Each row comes from the steps of one walk. Every step used is in the known rows, and no mark comes twice. Write the walk behind each row, first mark first.
In the rows, zero is written as 128.
Known rows
R -> Q: [122 124 124 102 129 144 153 101 142 109 170 126 150 152 127 137 138 167]
X -> R -> Q -> W -> T: [105 166 102 142 127 131 110 151  92  91 181 159 120 130 119 143 148 215]
B -> Q -> W: [164 166 122 134 145 131 144 161 119 119 151 152 104 171 116 175 119 189]
T -> R -> Q -> W -> X -> G: [142 172 109 119 150 133  93 146 153  99 204 149 142 127 146 206 111 201]
B -> Q -> W -> X: [182 169 112 130 150 112 148 167 143 120 148 161  99 154 137 188  93 210]
X -> G: [141 145 100 124 150  98  97 124 129 119 179 159 120 104 144 162 114  82]
W -> T -> R -> Q -> B: [ 93 125 107 133 133 148 138 137 144  96 150 108 193 140  76  89 160 206]
R -> Q -> W: [144 139 150 116 132 143 128 134 128 113 176 155 125 171 127 174 135 201]
G -> X -> R -> Q: [124 163 112 125 154 133 107 114 122  89 128  98 145 102 169 147 150 150]
T -> R: [104 150 121 138 125 157 115 138 132 120 128  93 156 123 118 129 136 150]
B -> Q -> W -> T: [153 169 100 151 148 121 143 185 116 106 148 160 100 149  96 150 123 187]
G -> T -> R -> Q -> B: [ 84 143 139 144 107 156 104 123 146  88 123  72 206 140  67  75 149 163]
W -> T -> R: [ 92 148  92 158 126 140 114 169 129 104 125 109 151  98  94  98 140 147]
T -> R -> Q: [ 97 145 119 116 126 169 137 112 145 102 166  92 171 148 115 138 142 183]
W -> T: [118 131  98 148 128 115 128 162 125 113 124 142 126 103 104  96 131 127]
G -> T: [106 147 126 155 102 122  95 148 128 104  97 105 139 105  94  81 123  83]
X -> T -> R -> Q: [ 75 138  90 123 139 136 120 137 130  82 165  87 167 171 121 111 141 146]
B -> Q -> W -> X -> T: [165 164  88 134 160  91 138 185 133 101 148 155  95 175 141 170  92 186]

Which walk is each row?
[100 181  95 156 124 116  54 150 132  92 151 106 154  80 103 119 115  59] : X -> G -> T -> R
[161 141 138 111 137 125 133 144 151 111 170 165 121 153 148 186 112 221] : R -> Q -> W -> X
[151 169 124 146 131 108  91 167 111 121 142 171  96 111 159 181 109 207] : Q -> W -> X -> R
[ 95 150 109 133 141 137  99 164 119  85 169 109 150 188 121 140 140 175] : X -> T -> R -> Q -> W
[170 153 116 107 152 103 109 138 153 106 208 188 112 134 160 212 102 187] : R -> Q -> W -> X -> G
[132 142 125 133 135 133 129 162 126 100 173 163 124 150 107 149 141 201] : R -> Q -> W -> T
[113 165 123 128 124 141 110 126  94 103 187 150 123 148 136 166 147 217] : X -> R -> Q -> W
[ 85 169 124 164  99 147  82 157 132  96  99  74 166  99  84  81 128 102] : G -> T -> R
[ 79 164 120 143 102 159 102 133 143  82 132  73 180 124  83  89 136 134] : G -> T -> R -> Q
[109 141  81 137 143 101 109 166 149 101 123 105 142 124 148 120 100 142] : W -> X -> T -> R
[101 156 110 134 129 123  73 118 146  82 174 105 193 119  88 112 135 115] : X -> G -> T -> R -> Q -> B
[ 88 145  88 135 131 150 137 147 141  91 159 108 166 122  93 107 144 177] : W -> T -> R -> Q
[ 95 152 101 115 121 140 133  95 106  96 182 125 143 131 135 132 148 183] : X -> R -> Q
[190 181  89 126 169  91 122 165 142 112 183 181  91 138 148 213  83 174] : B -> Q -> W -> X -> G
[134 160 132 124 132 152 117 148 155 105 168 127 151 143 135 181 121 234] : T -> R -> Q -> W -> X
[129 143 129 123 158 130 111 105 127  94 120  97 169 126 153 131 161 177] : G -> X -> R -> Q -> B
[107 150 100 129 168 127 100 154 143  75 114  62 166 142 155 129 143 112] : G -> X -> T -> R -> Q
[121 163 123 169 131 139  88 200 114 112 131 143 125 122  98 143 135 183] : Q -> W -> T -> R
[129 122  83 128 145  78 121 158 147 108 126 132 121 130 157 121  95 123] : W -> X -> T
[133 136 108 140 171  94  91 164 129  95  86  93 130 129 166 121 129  69] : G -> X -> T
[153 169 117 129 135  99  83 154 153  88 186 169 123 118 134 178  96 157] : R -> Q -> W -> X -> G -> T
[121 164  98 148 128  94  64 142 130  98 153 135 130  85 111 119 110  40] : X -> G -> T
[125 154  98 127 136 104  86 127 177  86 166 121 184 101 117 128 105 149] : W -> X -> G -> T -> R -> Q -> B
[134 176 110 149 157 123  85 168 109  80 130 131 124 103 152 153 153 174] : G -> X -> R -> Q -> W -> T
[149 191 116 163 134 100  44 191 143 101 150 151 121  87 132 175  88 136] : Q -> W -> X -> G -> T -> R
